Known rows, with every step that occurs:
W-A-Z-T: [-20.0  59.1 -13.3 -10.7  24.9  19.7  21.4   1.3   9.2   1.5  -9.6  12.3
  37.3  11.1 -36.6 -15.5  -5.9  29.6  -9.6 -11.5 -20.7 -19.5  43.6  -1.4
 -12.7 -43.5  15.3  16.8  55.1  -3.6]
P-C-S-W-A: [ 18.4  -7.9  11.7 -15.4 -15.3  26.9  -7.7  -7.2   6.0  27.5  11.0 -15.4
 -38.9   4.6 -11.3  -6.2  68.0   2.2 -27.7  -5.9  -7.5   7.5  35.4 -25.3
   1.2  17.1  15.5 -50.5  10.1   1.1]
Z-P-S-W-A: [ 12.2  16.1   9.2  -1.0 -10.4  38.5 -22.8  -8.3   5.0  29.5  -4.6  -6.2
  -9.3  -0.6 -29.9 -28.4  52.6  21.3 -12.8   5.0 -16.8   8.5  36.0 -38.5
  42.1 -20.2   7.1 -30.5 -11.7  22.3]
W-A: [ -2.6  29.7   0.4 -45.0  -6.1  15.6  18.1  -1.4 -20.2  -0.5  20.0   4.2
   6.4 -15.4 -28.1  -8.9  11.6   5.2   9.3 -18.1  -9.8  -7.7  26.3 -29.6
  -3.1 -13.5  22.1   2.7  18.1  23.6]
T-Z-A-W-S: [ 22.8  18.9  24.1 -27.0  20.8 -16.4  51.7   9.8 -15.4  13.1  81.3  38.1
  -2.0 -23.5  21.2  18.2 -38.6   4.1  27.4  -4.9 -18.6 -10.1 -47.0  37.2
 -11.3  -6.6  24.9  22.3  33.7  32.7]
A-B-Q: [ 29.7  29.8   4.3 -61.0   0.0  47.1   7.2 -15.9 -19.3 -30.1  15.5   9.6
   8.6 -10.8 -18.3 -22.1   7.6  -9.0 -29.0 -11.8  14.1  -9.9  10.4 -35.2
 -23.5  22.0  30.7  37.6  -4.2  64.1]
C-S-W-A-Z: [  9.6  19.7  -6.0   0.7  15.9  21.5   8.5  -2.3  -8.8 -15.6   0.1   3.5
 -14.7  25.4 -23.7   2.2  25.1  21.1 -20.4  -3.9 -34.7  -9.9  46.3 -16.8
   4.4 -15.8  19.1 -19.9  41.4  -2.3]
S-W-A-Z: [  3.0  26.3 -10.6 -10.6  29.7  13.7  26.5 -14.1   1.1 -22.0   1.0   3.0
   9.7   5.3 -28.9  -6.0  20.6  33.2   4.3   3.5 -30.2  -9.7  44.0 -19.4
   6.0 -33.6  12.2  -1.7  40.0  14.0]
C-S-P: [  1.7  31.5  14.5  -3.0 -28.1  21.3 -16.1  15.7 -27.3  18.5  31.0  29.4
 -11.7  19.3  -8.8  -8.0  20.9  -5.6 -11.6 -18.7   0.3 -13.9  30.9 -23.9
  -2.9  18.9  45.5 -58.6  17.4   8.2]
P-S: [  8.5  16.9  31.9 -23.1  -2.5  26.7  -4.4  10.7 -27.6  23.5  28.0  27.9
  -2.2   8.3 -22.9 -16.1   9.6   2.9 -23.6  -3.8  10.6  14.8  19.5 -27.1
  15.6   7.2  18.9 -26.3 -17.6  10.0]
P-S-W-T-Z-A-B-Q: [ 55.4   1.7  14.7 -31.7  42.5  38.9  40.5 -11.1   0.8 -24.4   0.6  29.2
 -21.4 -30.9  27.8 -15.2  -6.0   8.7 -54.8  23.1 -34.4  -9.2 -28.6  47.9
 -26.2  31.5  11.1  17.1  34.5  59.7]
T-Z-P-S-W-A: [ 26.5  24.8  11.0   9.6  -4.5  30.7  -6.5  -3.1   1.9  42.1  -7.4  12.4
 -29.6 -15.3 -15.4 -33.8  39.6  30.3 -19.2  23.5 -42.4  11.7  16.5 -22.1
  40.6 -35.1  11.6 -26.3   3.9  23.5]
B-A-W: [-21.0  17.7  -0.7 -42.7   6.4   9.7  26.7  -8.8  -9.2  -7.2  32.7 -11.8
  15.2 -23.4 -28.9 -20.0   8.8  -8.3  31.5 -23.5  -2.7  -1.8  15.0  -6.4
 -10.7 -15.6  17.6  26.9  11.4  39.2]
P-C-S-W: [ 26.6  -8.0  26.0  -4.1  -1.2  31.7 -20.4  -5.8   9.5  31.9  23.8   2.5
 -30.2  20.4  -7.7  -4.6  68.4   3.7 -33.0   4.8  10.1  17.7  35.9 -16.1
   8.3  30.0  20.6 -56.3  -5.5 -11.1]
T-Z: [ 21.8  43.4  17.6 -22.7  13.2  13.6  21.6   5.6 -23.5  14.1  30.0  39.3
  -5.9 -14.5  -9.5 -12.6  -2.4  14.3  -1.7  11.2 -17.9   8.0   4.6  -5.2
   1.5 -16.1  34.7   1.7  19.6  10.8]
P-C-S: [ 13.2  12.6  18.6 -15.5 -19.6  29.1 -14.5  10.8 -16.8  35.6  29.6  13.2
 -16.0  19.3 -11.2  -9.4  41.1 -11.7 -35.8  -2.9  13.2  16.9  27.5 -12.4
  10.6  25.8  31.5 -40.8 -10.1 -11.1]
A-W-S-P: [  1.9   4.7  29.1 -20.0 -12.3  -9.9   1.7  -2.6 -10.6  24.8  75.9  27.2
  -3.6  -0.7  -8.4   9.4 -21.2  -6.3  29.5 -44.2  14.1 -20.6  -3.5 -25.6
 -21.4   5.4  35.3 -34.9   5.5  31.6]
W-T: [  4.3  18.2   9.8 -37.0  30.7  15.0  13.3  -2.7 -13.7  -6.7  20.5  30.7
  16.8  -3.0 -19.9   6.9 -14.6  -0.2  -3.3 -11.4  -2.6  -2.0  23.1   9.7
 -12.8   7.5  29.9  -4.7  16.1  -3.7]
Q-B-A-W: [ -8.5  18.3 -12.1 -67.6  -8.3  22.8  26.8 -32.2   2.2 -22.4  21.8   0.4
  12.8 -36.4 -23.3 -12.1  20.0 -14.3  26.1 -22.0 -15.8   3.1  15.7 -11.7
 -24.3  -4.5  13.4  54.3   5.0  62.9]
P-S-W-A-B: [ 19.1  -3.8  17.6 -27.5   4.3  25.8  -3.3 -14.7  -4.5  -9.0  -4.6  -5.7
 -38.6  -5.0 -21.8 -22.1  31.2   1.8 -30.3  -9.2 -11.7   4.3   5.5 -43.0
 -10.3  13.6   4.4  -8.7  13.2  46.6]
Q-B-A-W-S: [ -0.9  -3.3  10.8 -62.9  -6.2   4.4  23.3 -35.1   6.3  -3.4  45.0  19.8
  -5.3 -22.8 -14.8  20.4  -7.6 -22.8  26.3 -36.0   2.4   3.5   3.8 -14.4
 -35.0  -0.9  24.4  49.7  -3.0  51.5]
Q-B-A-W-T: [-10.2   4.0 -17.5 -70.9  16.1  19.2  33.5 -35.4  10.8 -33.2  10.9   8.4
  17.0 -37.6 -17.8   1.9  -7.2 -21.0  19.0 -26.4 -25.1  -2.5  14.2  20.2
 -39.3   4.2  13.1  52.5  18.8  47.9]
S-W-T-Z: [ 33.7   8.2  19.1 -15.9  54.0   8.6  24.6 -15.2   8.5   0.1  12.5  36.9
 -17.5 -16.7  -1.7   2.9  -2.0  22.8  -7.5  15.8 -31.5   2.5  10.6  22.8
 -18.5  -2.8  26.2 -15.3  36.7  -1.6]
Z-P-C-S-W: [ 25.8  13.4  10.5  16.4 -14.5  46.7 -44.8  -7.6  16.2  43.3   7.5  -2.4
 -15.1  26.1 -12.6 -18.3  83.2   8.3 -31.4  20.7   3.3  19.6  43.1 -14.4
  44.5  11.8  26.8 -53.0 -17.5  -8.2]

Rows:
[ 14.7  33.8   4.7  32.2  20.1  39.1 -21.4  -4.7   5.5  17.3  -6.9  26.3
  14.8  35.5 -28.8 -25.5  34.8  35.5 -23.3  29.5 -15.7  11.1  46.5 -16.9
  61.3 -33.2  12.4 -26.9 -11.3   2.6]	A-Z-P-S-W
[-24.7  -8.7  15.3 -13.5 -28.3 -11.4  14.1  -9.7  11.8  50.6  56.6   6.9
 -12.3 -10.7  -4.9  -8.3  11.7 -20.6  26.4 -37.1  16.9  -7.2   7.1  -5.4
 -15.9  -6.4  36.0 -39.5   0.4  32.2]	B-A-W-S-P-C
[ 53.3  22.4  -0.3 -17.0 -15.5  58.6  -7.4 -20.7   2.0   9.6 -24.0   1.5
 -34.5 -25.8  -9.4 -47.9  35.0  16.4 -52.1  15.1 -38.1  -1.0  -0.1 -32.9
  14.6 -11.8  15.7  12.8  -3.8  75.8]	T-Z-P-S-W-A-B-Q
[ -6.8  32.8  -7.5 -57.5  -7.5  27.9  20.9 -26.5  -0.2 -15.6   3.8  18.8
   7.8 -27.7 -20.4  -5.7  31.5  -9.5   7.6  -4.0 -10.0   8.4  36.5 -18.1
 -15.0  -5.6  24.8  42.4   6.2  41.8]	Q-B-A
[ 22.2  -3.5  39.0 -10.9  16.8  29.0  -9.6  -5.2  -3.2  19.9  22.4  14.7
 -18.2   7.4 -21.0 -12.3  38.2  17.8 -21.8   4.5   7.8  16.3  27.8 -31.3
  11.5  11.8   8.1 -40.0 -13.5  10.2]	P-S-W
[ 42.0  49.6  -7.1 -49.8  10.8  33.1  49.3  -1.1 -24.2 -32.7  21.5  24.2
   6.4 -36.3  22.4 -21.3  -3.6   3.2 -24.8  18.0 -23.6 -19.1 -29.0  23.9
 -17.7  10.7  29.2  57.0  36.3  75.6]	T-Z-A-B-Q
[-26.9  48.0 -14.6  -9.9  25.1  11.1  32.5  -1.6 -14.2 -15.2   0.4  18.8
  28.7   6.3 -28.9 -13.7   1.7   8.8   6.1   5.3 -14.6  -3.6  45.8   1.6
  13.5 -44.6  30.3  23.2  30.8   8.8]	B-A-Z
[ 15.0  37.9   1.8 -32.3  19.7   0.5  55.9  10.4 -23.2  -6.6  57.2  17.2
  16.9 -36.5  12.1 -14.0 -12.2  14.0  27.1   8.2 -34.5  -9.7 -36.1  39.3
   0.4  -9.1  13.5  29.7  42.4  42.7]	T-Z-A-W
[ 16.3  17.3   2.9  -9.4 -10.5  39.8 -27.3 -15.3   3.8   3.2 -21.8  -8.6
 -20.4   1.5 -26.8 -34.3  48.2   7.7 -27.3   2.4 -18.4   7.2  14.0 -42.3
  27.4  -4.6   8.4  -6.6  -0.9  50.7]	Z-P-S-W-A-B
[ 12.6  -5.1  25.7 -21.9   3.4  23.6   2.8  -7.7  -4.1  16.4  10.0  -1.4
 -25.4  -6.1 -24.2 -14.9  37.1  15.8 -15.1  -8.0 -10.9   5.3  29.4 -40.0
   5.9   0.3   0.0 -35.8   2.2  20.4]	P-S-W-A
[ 30.6  19.9   8.4 -12.3  60.5   3.8  51.3  -4.7   7.6 -14.3  23.8  34.4
   1.0 -29.3  23.6   8.2   0.0  26.1   4.5  28.8 -42.3  -7.6  -9.6  63.5
 -10.9   2.0  18.2   1.7  63.5   8.5]	S-W-T-Z-A
[ 18.6   4.8  18.6   5.8  24.3  38.4 -26.7 -11.8  14.0  20.9  -4.6  22.2
   0.7  10.8 -20.9 -12.0  27.8  14.8 -25.4  13.4 -10.3  12.7  34.2   2.4
  32.2   1.6  13.9 -38.6 -13.6  -3.0]	Z-P-S-W-T
[  1.2  21.4 -23.7   7.4  29.3  43.1   0.2 -35.8  33.5 -10.8 -45.5  31.5
  12.9   6.3 -20.8 -11.5  29.9  12.7 -28.2  24.7 -44.6  13.9  53.2  20.4
  27.8 -30.2  12.9  17.3   8.8  18.1]	Q-B-A-Z-P-S-W-T
[  3.0   7.3  30.2  -5.1 -25.6  -2.1  -5.4   0.9   1.8  60.4  57.3  38.9
 -13.6  11.7   2.2   5.5  15.0  -5.3  -2.1 -17.5  26.7  -4.2  18.3 -23.2
  -3.8  10.0  44.7 -71.5  -6.7   5.3]	W-S-P-C
[ -4.7  13.6  16.7 -19.6  -7.5 -15.7  32.6   8.1 -11.7  12.1  85.2  23.8
  15.4  -9.9  15.8  16.0 -19.6  -2.5  42.6 -30.3   3.2 -29.8 -23.3  15.6
 -17.1   9.4  27.3 -18.2  32.4  43.7]	Z-A-W-S-P
[ 32.2  25.2   4.4   3.0  -6.8  31.9 -12.1 -11.3  -0.1  16.1 -22.7   9.4
 -40.3 -13.0 -10.8 -42.1  34.6  16.6 -33.4  19.7 -43.0   9.8  -7.3 -26.9
  26.0 -19.5  14.5  -1.6  15.3  50.0]	T-Z-P-S-W-A-B
[-36.8  59.6  -8.4   2.8  36.5  18.3  24.2  -2.5  18.0   3.8 -14.5  15.3
  41.8  12.4 -34.9 -21.6   3.6  20.1  -3.8  -2.8 -10.1 -10.2  51.1  18.5
 -10.2 -47.8  26.0  29.5  49.6  -8.1]	B-A-Z-T
[ 17.3  35.1  -6.5 -15.1  23.0  15.2   9.1  -4.4  -5.7  11.1  21.7  27.1
  18.6 -20.0 -11.9 -19.5 -26.1  11.0  11.4   4.0 -40.5  -0.7  -9.2  33.7
  14.2 -24.8  27.1  14.1  16.7  20.2]	A-W-T-Z-P
[-10.5  45.3 -18.9 -21.9  12.9  11.3  30.4   2.9 -21.1 -16.6   6.9  15.4
  24.3   5.7 -31.3  -9.5  -7.4  18.0   2.3  -5.8 -27.2 -13.6  35.3 -18.5
   9.7 -40.0  20.7  11.5  35.0  12.8]	W-A-Z
[ 12.0  -3.8  33.4 -39.7   7.1  -4.2   9.2  -6.7 -12.5  17.0  74.7  23.7
   0.0   3.8 -19.0  18.5 -28.1  -6.8  20.6 -36.7  19.8  -2.2  -7.5 -18.6
 -17.5   4.3  27.5   3.6  -7.4  19.9]	A-W-S
[-12.5  45.6 -26.9 -34.2  12.1  23.8  34.8 -24.2  -1.6 -31.6 -10.0  29.5
  25.6  -6.5 -23.0  -5.5  15.6   3.8   0.1   8.5 -25.6   3.8  43.9  -4.7
  -1.6 -32.8  24.2  53.0  23.9  32.4]	Q-B-A-Z
[-26.4  57.2 -31.1  17.6  -1.2  28.1   3.3  -5.1   9.6  24.6 -13.7   6.7
  37.6  14.8 -26.0 -37.6  44.2   9.7  -4.5  26.1 -13.7  11.0  54.5   8.3
  60.7 -56.4  31.9   5.6   2.5   4.4]	B-A-Z-P-C
[ -3.3  23.8  12.2  13.7  32.8  28.1   6.7  -5.6  25.9  19.8 -17.3   8.0
   4.6  19.6 -34.9 -22.4  19.8  41.6 -34.4  -1.7 -21.9  -6.7  43.7 -10.0
  -5.0 -30.5  -4.4 -19.9  38.9  -6.6]	P-S-W-A-Z-T
[-13.5  20.3 -10.7  30.1  42.5  30.5  -1.3 -13.3  20.3   3.2 -35.2  19.4
  15.2  21.1 -27.7 -19.3  17.6  16.6 -22.5  24.1 -32.7   7.4  54.7  27.8
  42.2 -41.6  17.0 -12.9  15.7  -4.7]	B-A-Z-P-S-W-T
[ -7.1  15.9  -3.2 -36.2  33.2  -4.0  47.9  -8.2  -7.0  -6.0  19.0  17.1
  -0.5 -39.4  -8.1 -13.0 -32.2  -5.9  18.0 -11.3 -40.3  -2.9  -7.7  42.4
 -26.3 -23.3  25.1  29.0  40.7  23.6]	B-A-W-T-Z
[  8.9  40.3 -22.1  21.3   3.9  35.9 -17.0  -3.3  -0.3  -1.3 -17.9   1.0
   2.5  33.0 -28.8  -8.4  40.7  26.1 -15.6  11.4 -40.7  -8.3  52.8 -15.8
  40.9 -36.1  24.0 -15.7  30.0  -0.9]	C-S-W-A-Z-P
[  5.4  24.2 -33.3 -32.6  -4.9  28.3  19.4 -32.3  26.3  19.9  -8.0  14.8
   6.4 -46.4  -1.0 -27.9  21.0 -10.5   1.6  13.7 -48.5  17.4  -0.1  43.3
   6.6 -23.8  20.4  39.1   5.6  42.8]	Q-B-A-W-T-Z-P-C
[ 16.5  16.5 -14.0  36.4  27.7  37.9 -24.2  -8.6  24.0  18.9 -17.8  21.0
   4.7  44.0 -12.0  -5.9  41.1  17.1 -45.6  27.5 -26.6  10.0  51.2  29.9
  41.2  -8.0  26.6 -45.4  11.7 -31.2]	A-Z-P-C-S-W-T
[  1.6  19.8  -2.6  18.6  16.4  31.6  -3.8  -4.1  36.5  30.0 -17.5  -7.1
  -7.7  30.5 -22.0 -14.4  50.1  28.3 -47.5  -0.8 -19.6  -4.6  52.7   6.5
  -8.9 -13.2  10.9 -36.3  47.0 -26.3]	P-C-S-W-A-Z-T
[  2.3  33.1 -18.5  10.0   7.4  47.2  -4.8 -31.4  24.4  -1.8 -35.3  20.8
   8.8   8.7 -27.1 -25.5  55.8  18.9 -18.5  30.3 -33.6  17.8  56.6 -12.8
  44.5 -38.9  10.3  19.5  -4.9  31.8]	Q-B-A-Z-P-S-W
[ -7.1  24.7 -20.9  -7.0   8.1  14.6  18.7 -11.0  17.9  35.0   3.5   4.7
   8.2 -31.3  -7.4 -36.9   7.9  -4.3   6.1  11.5 -38.5  11.9   1.0  49.5
  19.1 -36.2  26.0   8.9  10.2  19.7]	B-A-W-T-Z-P-C
[ 10.7  22.9  18.2  -8.4  -0.3 -23.1  46.1  11.8 -14.0  23.2  83.7  43.9
  -4.6 -24.6  30.3   8.4 -33.3   7.4  35.8 -13.5 -21.7 -29.5 -44.0  32.2
 -16.1  -6.2  34.7 -14.9  48.4  44.5]	T-Z-A-W-S-P
[ 18.8  14.6   8.2 -36.0  35.5   2.5  33.7  -2.0 -14.0  -6.1  36.7  29.9
   3.1 -26.8  -7.0  -7.0 -41.4   5.0   9.0 -10.9 -35.3  -2.2 -18.4  32.8
 -24.4  -5.1  22.5  12.1  28.3  17.7]	A-W-T-Z
[ 18.3  29.7  -7.9  38.8   3.3  40.2 -30.9  -4.5  13.6  28.2  -6.8  10.3
   2.6  46.1 -15.7 -18.4  66.7  22.2 -37.4  31.5 -14.3  15.3  53.6  -0.3
  57.9 -15.2  28.1 -42.9  -2.5 -17.2]	A-Z-P-C-S-W
[ -1.4  15.7 -15.5   3.0  -5.7  22.5   1.6   0.9   5.9  40.7   1.3   7.8
 -14.8 -11.8  -1.1 -27.1  11.1 -16.6 -17.8   5.4 -41.7  12.1   1.5  52.5
  18.8 -19.1  33.4  -6.4  14.8   4.6]	B-A-W-T-Z-P-C-S
[  6.7  38.7  17.1  -2.1 -14.5  41.0 -29.2  10.0 -16.6  38.0  14.3  22.3
  11.2  15.9 -28.5 -29.0  24.3   7.2 -19.6   9.1   5.1  15.7  27.3 -27.0
  53.4 -11.9  21.6 -23.5 -32.6  12.6]	Z-P-S
[-10.2  -8.2   2.3 -38.7 -40.4   1.4  12.3 -31.7  21.1  34.1  46.8  16.1
 -14.9 -24.1   3.1   0.1  24.5 -26.0  20.8 -33.1   5.7  -3.4   6.8 -13.6
 -30.9   6.2  30.7  -9.8  -5.5  54.0]	Q-B-A-W-S-P-C
[ -9.0  17.6 -25.7  36.0  25.6  33.2 -12.3 -13.8  30.1  17.3 -35.5   6.9
   2.3  31.4 -13.9 -12.1  48.7   4.6 -33.6  25.2 -31.6   9.2  61.2  41.2
  37.9 -25.0  30.7 -28.4  22.1 -24.8]	B-A-Z-P-C-S-W-T
[ 31.2   5.0  25.7  -2.4  51.9  10.2  40.7   5.9   1.2   7.8  19.0  41.3
 -17.9 -20.6  24.5   1.2  -0.5  23.3 -23.0  28.7 -39.9   3.7 -14.7  59.8
   0.3   8.8   7.5 -22.7  40.7   6.1]	P-S-W-T-Z-A
[ 36.3  12.8  12.3  -0.8  47.4  12.0  35.4   6.0  -2.2  -8.4  21.0  36.9
 -22.9  -8.8  28.2  19.0   4.8  14.4 -20.7  21.5 -45.0  -7.3  -7.4  67.7
 -13.0  22.1  26.8 -17.0  65.1  -5.7]	C-S-W-T-Z-A
[  0.9  31.9  -7.3 -52.3  -3.3  19.5  13.5  -7.4 -23.1 -26.7   3.1   0.4
  -5.0 -12.9 -24.0 -15.2   6.3  -8.4  -5.4 -19.7  -9.5  -9.5   3.8 -34.5
 -18.0   0.8  22.0  26.7  30.1  49.1]	W-A-B
